(in the rows, 128 means zero)
Known rows, with every step that occurs
N, H, Q, X, L: [101 129 122 158 158 135 204 176  85 111 102 128 130 153 111 202 137 147
 139 136 205 160 130 162 111 128 167 117 142 133 185 129 208 168 108 130
 151]
W, H, E: [151 111 131 141 129 133 130 121  32 149 134 124 120 164 103 163 111 155
 101 146 130  75 134 162 128 121 193 148 105 132 109 136 135 147 124 123
 171]
Q, H, M: [165 156 123 165 146 125 107 123 145 157 125  92 124 112 122 148 139 139
  93 149 178  92 156 120 123 125 167 161 126 133 173 121 162 161 131 128
 165]
X, Z: [126 151 147 138 119 103 149 157 106 106 112 127 145 154 139 122 146  96
 129 127 159 153 120 132 112 131 115 152 125 131 149 139  98  81 124 130
 113]
R, H, E, X: [121  98 124 138 146  98 174 105 130 120 116 140 112 160 139 176 121 136
 174 136  55 127 158 203 149 121 170 129 131 133 146 117 163 156 126 118
 153]
Z, H: [121 120 120 142 134 142 137 121 111 117 130 139 139 133 137 113 130 129
 125 108 130 159  99 120 129 102 122 124 140 124 150 118 140 154 120 121
 122]
R, H: [125 114 126 131 128 124 142 108 105  96 139 147 136 142 143 123 125 134
 158 122  89 154 112 157 146 112 126 118 144 121 171 116 122 153 127 120
 128]
E, H, Y: [136 129  99 139 151 127 169 149 141 131 159 129 127 110 141 206 126 134
 129 148 104 159 160 118 131  88 152 135 160 135 108 124 131 169 123 110
 167]
Z, H, Y: [137 129 122 146 150 141 161 142 134 130 146 144 144 116 139 140 133 135
 112 134 116 154  95  90 124  84 141 123 167 127 117 115 130 172 122 122
 161]
R, H, E: [146 113 134 145 136 106 148  89  82 111 107 151 115 160 133 140 125 150
 149 135  69 121 123 198 146 123 161 121 130 134 159 107 150 146 130 122
 174]
P, X, T: [113 132 110 126 138 116 187 129 150 127 122 135 153 138 150  86 116 138
 146 113 122 113 151 130 124 159 160 131 131 123 131 135 145 139 127 134
 115]
M, H, L: [150 132  94 142 132 124 148 124 144 115 100 140 122  99 150 162 153 134
 116 154 100 175 159 151 124  90 153 120 127 130 176 129 172 125 121 127
 159]
M, H, Y: [151 149 115 154 154 117 161 129 158 119 120 138 128  95 150 164 144 131
 130 147  88 154 136 122 139 103 156 127 163 133 147 120 163 163 122 127
 184]
E, X, Q, H: [100 113 131 139 135 129 166 165 180 125 196 101 136 152 133 173 134 108
 133 165 138 136 150 139 119 132 169 170 127 122 121 141 156 142 136 127
 122]
X, E: [138 145 135 139 121 129 173 131  72 137 126 138 105 155 114 123 128 117
  97 120 135 107 112 178 150 114 138 136 118 136 165 126 137 146 127 123
 131]
R, X, Q, H: [117 121 149 151 125 123 147 154 171 110 177 128 146 185 128 143 131 118
 123 176 139 128 114 146 147 138 188 152 120 120 161 109 129 139 123 134
 157]
L, H, Q: [ 98 113 132 130 140 148 145 138 101  97 154 131 134 162 107 148 114 142
 146 146 178 168  93 156 150 116 147 137 149 128 197 130 165 175 113 136
 159]
H, N: [136 126 108 147 124 119 131 123 154 136  90 112 121 142 132 173 142 155
 139 156 147 147 144 132 119 114 147 130 129 129 138 120 140 132 118 133
 160]
N, H, Y: [138 141 121 151 143 131 156 159  75 117  94 143 147 128 126 188 123 137
 128 158 136 159 124 119 113 102 150 115 152 140 119 121 160 156 111 121
 219]
Z, H, Q, X, L: [100 119 125 153 165 144 211 157 141 122 151 129 126 136 123 162 147 148
 126 109 189 155 105 132 123 111 156 125 156 121 183 123 174 177 119 131
  93]
P, X, E: [137 129 130 127 148 119 194 111 113 158 122 148 113 148 124 106 106 138
 113 102 124 109 138 181 146 129 156 134 116 125 145 130 178 149 121 128
 136]
L, H: [107 113 127 124 133 135 114 128  45 109 101 143 142 151 114 127 106 130
 145 112 149 157 122 157 152 122 133 140 141 131 181 149 140 156 117 127
 138]
N, H: [122 129 115 146 129 131 130 142  53 104  77 138 142 152 124 161 121 129
 139 135 153 163 124 150 122 118 128 118 128 136 154 124 168 135 110 120
 176]
W, H, Q, X, Z: [108 124 149 146 140 135 163 173 111 122 169 106 161 167 108 178 121 132
 104 144 217 113 111 127 104 126 166 166 137 116 149 136 139 122 114 134
 119]
E, H, Q, X, W: [ 78 115 112 147 160 140 224 157 135 122 163 110 109 149 125 204 128 143
 133 136 180 159 139 155 135 110 150 130 137 136 143 109 202 148 124 123
 110]
M, H: [131 137 112 152 137 115 136 108 136 107 101 134 122 113 149 135 141 124
 141 122 106 158 137 153 146 118 134 127 136 128 186 123 169 143 124 127
 142]
R, H, Q, X: [106 113 134 141 154 127 165 118 181 101 159 133 140 149 131 154 121 150
 155 134 130 146 102 161 134 123 144 121 162 115 188 100 180 158 123 131
 132]
X, Z, H, Q: [108 146 147 155 131 127 188 161 140  88 157 126 150 165 139 128 156 106
 126 140 180 191  65 124 114 103 119 148 145 124 185 114 124 122 115 133
 125]
Z, H, Q, X: [100 117 127 152 162 143 171 136 182 123 151 126 144 145 123 148 127 146
 123 120 178 147  89 124 118 114 138 126 160 118 166 105 194 155 117 131
 125]
L, H, Q, X, Y: [ 81 125 141 137 153 132 170 162 117 111 141 136 154 169 114 171 125 138
 134 136 194 153 112 154 132 147 145 143 175 126 179 147 180 169 123 131
 153]
X, R: [129 165 126 137 120  96 162 149 126 121 101 132 137 148 130 109 131 105
 101 101 126 117 148 146 121 118 134 148 120 125 151 130  98  85 127 127
 123]
R, H, Y: [144 128 132 136 142 124 167 126 135 107 154 150 138 122 143 150 124 140
 148 145  74 153 108 127 140  96 148 116 169 124 138 113 117 175 128 121
 171]
W, H: [132 111 127 128 118 148 115 137  49 134 165 118 141 141 112 147 110 139
 106 132 151 106 128 123 129 110 159 146 120 119 119 142 105 156 121 122
 125]
Q, H: [150 130 131 152 140 132 109 127 101 145 140 114 142 119 120 131 129 128
  93 142 148 105 154 115 117 119 152 152 110 122 126 136 146 145 135 126
 154]
X, C: [124 153 125 127 103  93 159 146 130 105 113 126 145 149 119 111 148 122
 133 150 136 128 125 137 122 146 147 138 124 132 111 141 108 107 137 126
 117]
N, H, Q: [110 130 125 153 135 144 162 152 102  96 131 125 141 159 116 182 131 143
 141 170 177 175  94 146 118 112 143 118 135 132 178 104 192 152 105 130
 195]
P, X, Z, H, Q: [108 131 138 141 160 116 202 140 176 113 156 139 152 158 145 113 131 127
 138 114 170 188  90 132 113 119 138 145 134 112 165 118 167 126 108 135
 130]

Rows
[ 89 126 127 139 136 106 181 169 146 108 130 123 148 154 150 155 141  83
 153 109 143 183 139 134 121 109 118 155 139 125 144 142 125 122 114 121
  82]  E, X, Z, H
[ 84 101 111 114 145 122 202 175  70 123 123 129 109 137 124 190 129 116
 177  98 150 174 188 171 156 117 164 139 132 132 166 184 134 192 118 121
  72]  E, X, L, H
[171 129 135 164 151 118 116 112  81 162 107 119 123 134 112 149 130 143
  87 157 127  74 164 157 115 129 191 155  96 135 117 128 174 142 136 128
 197]  Q, H, E
[128 119 120 115 158 117 205 137 124 149 128 141 109 112 135 126 130 147
 145  91 139 140 167 149 129 135 173 124 115 119 130 155 148 163 123 130
  98]  P, X, L
[111 105 133 138 146 151 143 150 123 138 180 108 146 154 101 180 106 157
 102 145 195  94 116 125 115 122 178 148 139 114 132 129 158 155 118 132
 131]  W, H, Q, X
[105 132 143 150 125  99 161 156 131  94 108 149 153 187 146 126 139  95
 149 119 139 179 106 138 146 116 138 140 131 123 184 111  92 114 104 128
 118]  R, X, Z, H
[ 99 119 148 133 114 118 160 152 185  99 169 139 133 199 133 141 131 117
 154 162 120 147  94 154 152 146 171 132 135 125 161 102 108 124 120 135
 134]  R, X, Q
[119 131 149 162 134  86 167 143 115 107  85 153 136 206 139 137 138 107
 144 132 124 152 115 171 143 123 168 142 121 135 175 103 110 112 106 129
 153]  R, X, Z, H, E
[ 89 132 120 131 137  94 226 159 206  95 168 120 134 163 143 170 130 106
 159 126 102 164 151 176 142  97 149 146 140 114 177 116 136 130 117 124
 115]  E, X, R, H, Q
[144 154 141 162 131 135 133 144 173 128 170  93 133 157 127 146 150 132
  98 178 186 116 105 134 121 139 178 172 138 132 183 115 154 147 137 134
 164]  X, Q, H, M
[110 118 122 123 134 135 181 158   4 110 104 146 112 139 113 147 135 130
 146  98 165 168 145 164 155 118 157 132 133 134 191 175 117 189 120 126
  96]  X, L, H
[129 133 146 150 124 143 136 150 134 116 183 114 147 162 123 129 142 122
  99 173 158 127 103 132 115 135 164 166 124 123 135 128 143 133 141 132
 149]  X, Q, H
[125 125 130 127 150 136 138 150  73 121 114 148 144 130 116 158 107 136
 131 135 133 158 120 126 143 106 153 136 165 134 151 148 136 174 120 127
 178]  L, H, Y
[ 99 108 128 128 132 114 181 162  59 107 106 153 115 170 120 156 125 127
 170 109 138 166 153 174 181 123 187 125 127 130 210 151 106 192 105 129
 106]  R, X, L, H
[127 111 121 135 149 101 214 151 112 155 111 124  76 147 123 202 146 130
 153 128 110 108 198 189 136 133 198 136 108 144 110 152 149 162 127 124
 121]  H, E, X, L
[125 137 106 145 126 129 185 128  61 129 148 135 101 159 126 165 123 119
 110 118 126 134 149 194 160  94 140 145 125 138 177 124 147 160 122 107
 131]  X, E, H
[127 154 126 139 119  91 179 130 108  91 113 148 144 158 144 106 130 110
 125  93  89 144 134 173 138 102 130 138 133 116 192 117  93 107 126 119
 125]  X, R, H
[105 129 100 142 126  77 198 147 178 113 106 120 131 165 154 186 135 117
 164 118  92 167 193 178 132  94 151 147 135 117 167 126 124 119 115 119
 123]  E, X, R, H, N
[115 112 131 141 168 110 179 147  23 144  46 147 112 157 101 173 119 151
 135  86 171 106 181 197 135 151 193 137 135 140 175 169 180 166 128 128
 115]  Q, X, L, H, E
[114 144 129 143 147  85 169 136 131 115  73 145 157 159 135 125 114 117
 125  72 115 114 164 171 121 129 136 144 149 115 182 125 141  91 131 122
 104]  Q, X, R, H
[141 126 123 160 137 116 142 125  35 122  49 144 125 168 115 178 121 144
 133 148 127 127 136 189 121 129 163 122 112 149 151 117 197 131 114 122
 222]  N, H, E
[141 136  96 170 132 106 136 103 161 116  73 121 120 128 151 175 157 150
 153 148 118 178 156 158 139 104 151 130 139 130 195 116 180 146 113 131
 170]  M, H, N
[ 83 110 131 118 125 124 181 165 203 112 184 112 127 165 137 176 134 108
 163 154 125 156 129 150 130 138 149 151 140 126 116 134 139 129 130 129
 102]  E, X, Q
[115 113 107 140 128 127 115 127  73 116  70 130 136 164 119 168 118 157
 156 139 167 176 140 164 143 110 150 141 142 131 192 144 155 158 110 131
 165]  L, H, N
[146 151 134 150 128  77 183 114  91 107  81 152 125 178 135 121 129 124
 120 110  73 113 146 208 135 113 158 140 122 129 181 111 117 102 130 121
 162]  X, R, H, E
[118 110 116 130 131 138 180 179 194 135 185 104 137 142 135 196 141 116
 111 189 138 149 167 138 102 107 182 164 117 123 110 148 158 130 135 126
 139]  E, X, Q, H, L
[128 148 123 123 147  89 184 130 162 144 100 141 144 139 139  95 110 124
 115  83 119 123 169 154 119 132 149 145 114 113 138 132 142  94 121 130
 127]  P, X, R
[148 108 107 119 112 156 134 153  56 145 160 123 139 127 115 171 121 151
  82 165 145 124 147 119 107  81 175 138 110 121 108 150 110 140 120 121
 144]  W, H, L
[121 111 132 134 125 161 150 144 102 122 217 109 135 153 104 168 120 153
 106 169 180 123  96 119 127 103 172 146 126 116 143 125 127 170 116 130
 145]  W, H, Q
[123 137 120 114 131  87 182 127 171 130 110 136 147 144 128  97 127 140
 145 123 125 131 145 142 120 159 167 137 118 121  99 144 151 115 128 129
 123]  P, X, C
[108 111 118 151 131 123 168 162 200 133 168  89 133 165 138 208 147 126
 142 184 152 153 165 145 111 121 183 172 127 123 124 137 165 146 128 130
 148]  E, X, Q, H, N
